What can hang from each mark:
z_754: z_138 z_595 z_954
z_23: z_595 z_828
z_253: z_129 z_751 z_954
z_751: z_253 z_601
z_954: z_253 z_754
z_828: z_23 z_138
z_129: z_253
z_601: z_751
z_595: z_138 z_754
z_138: z_595 z_754 z_828

Each row was made from one small tree. The marks that hang from a mark follow it in brackets, in the order of their numbers. Every link used is in the known rows. Write each row's tree.
In the rows, zero is written as 128.
Known rows:
z_828[z_23[z_595]]: [ 93 140 127  85 165 108 152 153 139 152 121  96 159 155 107 173 139  93
 165 125 114 111 122 181 113 121 143 168 111 105  88 118 143 130 138  87
 132]
z_129[z_253[z_751[z_601] z_954]]: [ 97 159 181 111 176 108 124 155 153  99 122 115 166 137  84 115 152  96
 171 167 121 120 131 176 125 132 119 170  71 138  91 116  92 125 189 113
 112]
z_954[z_253 z_754[z_138 z_595]]: [117 133 167  50 190 113 105 149 113  53 130 112 159 171 124 175 142 138
 160 114 146 112 122 154  91 131 120 157  96 123  86 113 105 101 153  92
 154]
z_595[z_138[z_828[z_23]] z_754[z_954]]: [104 122 103  99 123  94 150 135  99 149 133 105 185 156 115 189 171 121
 194 133 112 103  95 181  96 125 154 163  74 143  84 147 160 131 120  42
 120]
z_751[z_253 z_601]: [107 136 162 118 159  94 129 142 160 111 105  94 167 135  93 130 135  94
 154 127 120 119 106 171 136 161 124 163  72 153  95 122 115 102 196  85
  95]
z_954[z_253[z_751[z_601]]]: [109 143 132  92 159 109 124 164 112 115 114 108 167 128  60 120 154 118
 164 146 125 118 126 167 111 153 125 169  79 132  91 150  70 112 195  97
 110]
z_595[z_754[z_138[z_828] z_954[z_253]]]: [120 108 132  63 132 103 129 142 122  76 161 118 162 172 112 175 152 143
 175 138 136 105 101 171  88 127 145 165  70 129  86 157 108 109 134  57
 162]
z_754[z_595[z_138]]: [ 98 152 130  98 181 105 125 141 108 157 113 109 182 148  99 174 162 111
 151 124 115 119 118 160 101 161 117 162  90 170  89  84 158  97 163  94
 102]
z_954[z_754[z_138]]: [116 114 156  61 184 101 109 131 139  80 142 106 143 166 112 148 146 131
 148 129 132 118 119 168 106 158 125 156  97 124  91  80 110 107 156  76
 107]
z_754[z_595[z_138] z_954[z_253[z_129]]]: [114 159 116  66 128 108 124 167  86 158 112 135 189 126 115 175 141 139
 156 135 114 107 110 174  92 126 118 175  97 152  85 117 140 114 163 100
 135]
z_754[z_595 z_954]: [100 156 146  92 171 104 146 163 131 123 136 103 173 141  98 180 130 123
 135 131 120 112 115 185 102 132 133 166  95 142  87 121 131  93 147  79
 129]
z_828[z_23 z_138[z_595 z_754[z_954]]]: [ 95 143 116 128 133  93 150 136 113  73 158 100 167 138 149 176 123 130
 162 141 131 111 121 217 110 108 153 157  93  88  84 151 172 103 117  71
 157]
z_23[z_595[z_754[z_138[z_828] z_954]]]: [116 109 134  72 127 108 146 139 150 104 163 115 157 181 105 175 170 121
 184 134 133 104 105 179  99 154 156 162  75 140  84 158 132 112 106  66
 158]
z_138[z_595[z_754[z_954]] z_828]: [111 110 144 108 115  97 150 137 128 102 169 102 172 145  85 188 135 111
 171 131 120 104 107 201 101 122 153 156  69 119  87 148 156  98 129  49
 141]
z_23[z_595[z_138 z_754[z_954]] z_828]: [107 139 113  75 114 109 137 137  79 148 141 131 175 173  87 188 186 101
 166 133 113  97 114 159 100 151 151 167  75 130  88 167 117 119 120  77
 167]
z_253[z_129 z_751[z_601]]: [110 133 126  95 144 109 133 164 121 157 106 118 172  97  47 106 146 105
 149 143 111 123 123 198 122 194 123 171 102 154  95 102  77 112 194  99
  64]
z_138[z_595[z_754] z_828]: [107 101 147 108 132 101 143 126 127 110 158  99 172 149  73 181 138  97
 168 123 120 109 114 194 103 139 146 153  72 120  91 115 154  95 142  60
 125]
z_595[z_138[z_754[z_954] z_828]]: [112 111  96 104 122  93 139 124 112 126 150  92 172 149 115 166 175 155
 173 167 128 105 108 180 103 158 138 165  58 143  88 143 170 119 144  48
 128]
z_954[z_253[z_129 z_751]]: [113 123 128  61 135 118 129 168  97 149 125 126 171 109  67 140 132 123
 144 147 110 114 128 188 103 140 121 181 110 110  92 111  82 122 194 111
 100]
z_138[z_754[z_595 z_954] z_828[z_23]]: [ 93 115 112 106 152 102 169 152 124  92 135  82 186 141 124 200 143 137
 167 139 141 100 108 202 100 119 152 163  85 122  86 168 159 113 111  43
 167]
z_601[z_751[z_253[z_954[z_754]]]]: [104 109 198 106 158  97 124 124 122  60 132 106 172 147 112 162 142 104
 154 131 117 105 117 168 140 125 126 176  79 116  89 113 113 142 174 116
 141]
z_253[z_129 z_954[z_754[z_138 z_595]]]: [115 121 173  54 174 109 106 141 132  85 112 130 172 139 111 159 138 123
 166 124 132 113 125 180  99 145 115 166 116 148  88  56 102 119 146 109
 148]
z_954[z_754]: [115 127 159  68 167 102 123 137 125 107 144  91 152 157  92 155 140 129
 150 129 116 115 124 170 111 143 132 160  93 108  92  88 119 115 166  73
  97]
z_129[z_253[z_751 z_954]]: [ 96 148 181  99 177 113 129 151 148 113 140 121 163 143  90 144 140  98
 156 172 115 117 133 176 112 106 120 176  81 115  90 102 108 128 181 120
 121]
z_129[z_253[z_751[z_601] z_954[z_754]]]: [109 155 198  96 171 109 115 151 142  67 126 108 159 145  88 119 158 109
 187 159 126 115 133 168 124 127 123 163  69 122  89 120  91 137 182 104
 116]
z_253[z_751[z_601] z_954]: [102 137 149 112 169 103 124 147 142 118 108 110 174 123  53 112 162 104
 177 158 120 120 130 180 116 158 123 171  82 156  91 114  76 125 182 109
 116]
z_23[z_595[z_138]]: [106 147 120  88 152 106 127 135 124 177 124 109 163 162  97 159 174 105
 172 136 110 114 124 158 111 160 128 165  90 144  88 101 162 120 157 100
 115]
z_828[z_23[z_595[z_754]] z_138]: [ 93 153 127  93 140 111 150 136 110 130 140 110 166 177 118 177 162  99
 182 106 112 114 123 176 111 136 162 162 102 112  84 139 140 121 114  95
 135]
z_828[z_23 z_138[z_754]]: [ 90 135 109 107 159 101 144 126 109  99 142  92 164 153 138 158 143 134
 155 135 126 118 125 191 114 141 145 163  96 104  90 118 140 114 140  79
 120]
z_754[z_954]: [106 143 139  86 156  97 142 152 138 130 147 101 158 141  97 159 128 130
 137 147 113 114 114 185 109 131 134 170  88 127  90 110 125 108 162  72
 110]
z_954[z_253]: [109 137 139  67 163 105 125 148 116 120 137 102 158 152 100 157 128 127
 147 136 115 115 122 164 104 118 123 171  88 106  91 109 110 112 183  90
 125]
z_595[z_138[z_754 z_828]]: [106 100  99 105 139  97 132 112 111 132 139  91 173 152 103 158 178 140
 172 155 126 111 115 172 106 175 129 161  62 145  92 114 168 118 159  59
 111]
z_595[z_138 z_754[z_954]]: [112 147 110  97 126  97 136 134  87 161 142 122 180 158 101 169 172 123
 159 131 101 113 107 169 104 138 147 167  78 153  87 127 133 114 146  75
 102]

Which tree is each row?
[102 101 161  69 196 106 126 143 145  61 118  93 164 163 127 190 149 124
 182 114 152 107 109 176  91 149 131 149  96 138  85 107 144 111 114  51
 139] : z_954[z_754[z_138[z_828[z_23]] z_595]]
[116 110 171  75 181 107 106 135 141  71 131 123 157 149  90 137 163 123
 176 155 137 114 131 174  98 147 123 166  95 127  87  98  77 129 154 110
 136] : z_253[z_751 z_954[z_754[z_138]]]
[111 146 129  83 121 110 158 150 116 145 155 112 166 169  92 177 158 112
 165 124 108 107 116 179 112 123 164 170  90 118  86 156 120 116 125  86
 144] : z_23[z_595[z_754[z_954]]]
[111 116 116  91 120 109 136 124 112 163 139 106 174 176  85 179 198 108
 200 128 111 106 113 155 104 172 148 161  69 149  87 132 168 125 133  76
 126] : z_23[z_595[z_138[z_828] z_754]]
[108 131 141  95 142 107 124 156 134 146  99 123 179  97  47 103 149 102
 172 156 111 119 128 195 118 168 118 177 102 157  93  92  71 130 188 116
 100] : z_253[z_129 z_751[z_601] z_954]
[117 126 149  66 158 107 107 137  97  90 125  96 177 163 108 189 171 146
 200 127 135 102 116 143  86 142 116 154  68 138  84 125 165 118 156  67
 147] : z_954[z_253 z_754[z_595[z_138[z_828]]]]
[115 102 136  82 143  99 138 134 141  93 161 113 161 168 103 170 156 131
 163 135 131 109  99 184  95 155 148 161  72 151  88 133 117 101 124  51
 128] : z_595[z_754[z_138[z_828] z_954]]
[124 114 154  56 172 114 105 151 107  66 140 121 149 155 100 143 155 139
 163 142 141 113 127 162  93 140 125 164  94 106  86 131  71 116 167  97
 126] : z_954[z_253[z_751] z_754[z_138]]
[107 167 140  94 159 113 138 186 109  97 113 114 182 123  72 149 151 128
 166 142 134 112 120 177 102 137 130 168  81 147  84 189  81 102 166  94
 145] : z_754[z_595 z_954[z_253[z_751[z_601]]]]
[111 130 168 105 131  95 119 140 161 127  89 115 183 108  91 120 130  93
 170 138 112 114 110 186 135 145 117 175  88 157  95  91 105 129 199 114
 119] : z_751[z_253[z_129 z_954] z_601]
[117 107 171  49 182 111 106 142 134  37 136 101 160 170 117 182 150 147
 181 123 155 105 114 156  85 145 118 153  81 131  86 122 126 104 143  66
 160] : z_954[z_253 z_754[z_138[z_828] z_595]]
[ 93 127 125  81 141 113 136 122 105  82 160 104 155 173 104 163 165 120
 155 145 134 104 138 169 111 182 140 163  77  97  93 147 120 107 133  88
 178] : z_23[z_595 z_828[z_138[z_754]]]
[ 99 160 165 108 179 112 133 164 139 115 128 108 157 135  80 116 148  96
 147 155 120 124 125 176 126 157 123 164  74 137  93 123  96 105 195  95
  77] : z_129[z_253[z_751[z_601]]]
[ 99 102 103  99 137  94 166 141 128 101 147  79 170 145 122 178 141 142
 171 154 133 101 107 203 106 118 155 166  81 104  89 160 151 128 124  35
 147] : z_138[z_754[z_954] z_828[z_23]]
[117 126 196  84 143 107 119 143 136  89 103 115 189 121 108 174 129 107
 169 118 119 103 115 177 118 117 120 170 104 134  90  88 123 128 166 117
 148] : z_751[z_253[z_129 z_954[z_754[z_595]]]]
[119 141 128  51 121 104 133 167 111 140 138 120 164 122 103 156 113 141
 142 145 109 108 114 188 104 112 130 181 103 106  90 112 108 122 177  87
 128] : z_754[z_954[z_253[z_129]]]
[125 125 149  39 132 109 114 152  96 116 134 109 157 134  98 152 124 142
 156 126 112 109 124 172 108 124 125 171 106  91  91  92 103 131 182  88
 115] : z_954[z_253[z_129] z_754]
[114 137 124  77 135 114 124 172 103 142 107 122 172 102  56 111 143 117
 159 143 116 118 125 185 115 163 121 176  96 136  93 127  68 118 201 103
  95] : z_954[z_253[z_129 z_751[z_601]]]
[111 137 140 108 124  98 149 143 109 118 163 115 173 144  93 181 126 105
 147 124 110 111 113 201 107 105 155 160  87 112  87 139 137  96 135  73
 131] : z_138[z_595[z_754[z_954]]]
[113 128 154 103 132  98 128 147 151 139  98 109 173 109  89 121 125  95
 145 124 112 117 105 186 139 170 121 169  90 155  98 100 111 109 203  93
  78] : z_751[z_253[z_129] z_601]
[111 134  93 105 131  94 138 130  93 140 145 107 172 148 121 156 167 148
 152 157 118 112 114 180 110 143 140 168  75 135  88 133 149 116 153  72
 115] : z_595[z_138[z_754[z_954]]]
[110 119 166  86 164 101 106 121 127  94 116  98 185 157 100 183 179 132
 213 139 130 103 121 153  90 147 117 156  71 163  84  91 167 129 142  80
 156] : z_253[z_954[z_754[z_595[z_138[z_828]]]]]
[121 109 165  49 158 103 101 130 140  91 125 128 157 141 111 135 134 129
 165 138 125 114 124 180 105 146 116 169 111 130  91  48  97 133 157 101
 127] : z_253[z_129 z_954[z_754[z_138]]]
[123 121 158  43 176 105 101 138 120  66 141 112 143 172 122 153 139 144
 160 129 138 113 121 157  98 131 121 160  91 105  88 104  95 115 164  82
 139] : z_954[z_253 z_754[z_138]]
[ 96 154 105  99 130 104 159 141 120 102 154  96 161 166 148 171 155 137
 177 141 130 106 123 195 115 125 162 167  97  94  82 172 155 127 106  84
 167] : z_828[z_23[z_595] z_138[z_754[z_954]]]
[107 118 143  82 143 111 130 151 127 156 118 130 177 104  61 133 140 107
 157 161 105 115 131 198 109 145 121 183 110 133  93  78  90 133 181 122
 108] : z_253[z_129 z_751 z_954]
[126 130 144  62 130 113 113 165  93 109 111 115 167 113  64 114 149 133
 172 136 122 112 127 177 115 160 125 169  98 116  91 133  63 130 195  96
  99] : z_954[z_253[z_129 z_751[z_601]] z_754]
[107 146 120  86 144 109 147 158  88  86 145 104 181 149 120 185 137 153
 146 138 135 105 120 179 100 102 142 171  83 110  86 174 119 104 146  84
 180] : z_138[z_754[z_595 z_954[z_253]]]
[104 135 130  97 156 100 134 146 130 132 128 101 182 143 101 187 167 132
 176 144 125 107 104 171  92 158 123 160  70 176  85 125 180 104 142  61
 126] : z_754[z_595[z_138[z_828]] z_954]
[115 133 121 101 118  99 140 146 100  80 163 104 167 140 121 174 117 142
 152 148 133 104 122 199 106  84 145 166  78  77  87 169 138 106 153  78
 180] : z_138[z_595 z_754[z_954[z_253]]]
[ 99 110 157 103 139 104 146 143 112 135 123 119 175 113 103 150 119  88
 107 124 102 113 108 193 146 164 122 184 100 134  96  92 116 118 192 115
  82] : z_601[z_751[z_253[z_129]]]
[111 117 169  91 134  99 125 137 155 135 109 121 181 115 101 147 118  97
 156 140 105 110 112 188 124 122 118 180  98 134  94  76 122 131 189 119
 125] : z_751[z_253[z_129 z_954]]
[ 98 163 124  91 124 108 158 148 115 125 151 112 166 174 129 182 159 116
 185 117 113 107 116 186 109 118 170 165 100 108  81 165 141 123  99  87
 152] : z_828[z_23[z_595[z_754[z_954]]] z_138]
[ 99 132 124  69 152 109 122 132 107 151 125 118 162 165  84 169 174  93
 160 142 117 105 126 151 104 175 123 165  83 131  93 114 133 117 150  88
 149] : z_23[z_595[z_138] z_828]
[115 146 128  72 123 104 142 153  88 117 156 116 170 164  99 175 139 135
 152 129 111 107 111 172 101  96 152 173  81 107  87 158  95 115 154  80
 143] : z_595[z_754[z_954[z_253]]]
[119 122  97  76 102 114 147 168  78 124 144 125 178 109  90 145 139 153
 145 165 121 105 124 203 107 123 143 184 100  94  88 168  82 127 169  97
 135] : z_138[z_754[z_954[z_253[z_129 z_751]]]]
[119 147 121  75 118 109 132 181 106 134 116 126 171  99  69 119 138 133
 160 155 117 111 117 193 111 146 129 179  93 135  89 159  67 123 188  95
 114] : z_754[z_954[z_253[z_129 z_751[z_601]]]]
[110 111 116  98 135  99 130 118 104 154 139 105 178 163  85 170 184 118
 180 131 109 113 107 161 100 170 137 159  64 160  91 109 152 114 154  62
  94] : z_595[z_138[z_828] z_754]
[ 90 143 108 100 145 109 151 132 118 107 144  92 161 167 137 166 158 125
 175 132 126 111 131 188 117 142 154 164  98  98  86 145 154 125 120  93
 150] : z_828[z_23[z_595] z_138[z_754]]
[121 130 129  42 137 104 119 162 124 117 134 134 156 134 124 147 115 142
 138 144 126 112 109 188  98 129 122 177 107 123  89 103  97 114 164  91
 134] : z_754[z_138 z_954[z_253[z_129]]]
[119  86 174  82 168  97 108 121 161  49 154  97 145 155 108 165 136 120
 176 133 148 109 116 185  98 157 123 143  79 118  88  93 154  98 140  51
 131] : z_954[z_754[z_138[z_595 z_828]]]
[ 95 103 140 105 160  95 144 138 154 110 132  85 166 131 100 181 117  94
 174 132 126 108 112 204 104 121 134 154  88 105  90 106 179 112 140  51
 131] : z_138[z_595 z_828[z_23]]
[107 156 147 117 124  99 138 132 113  96 174 118 167 149 110 175 133 118
 158 123 114 113 118 197 105 128 152 156  81 116  84 135 149  88 130  83
 131] : z_828[z_138[z_595[z_754[z_954]]]]
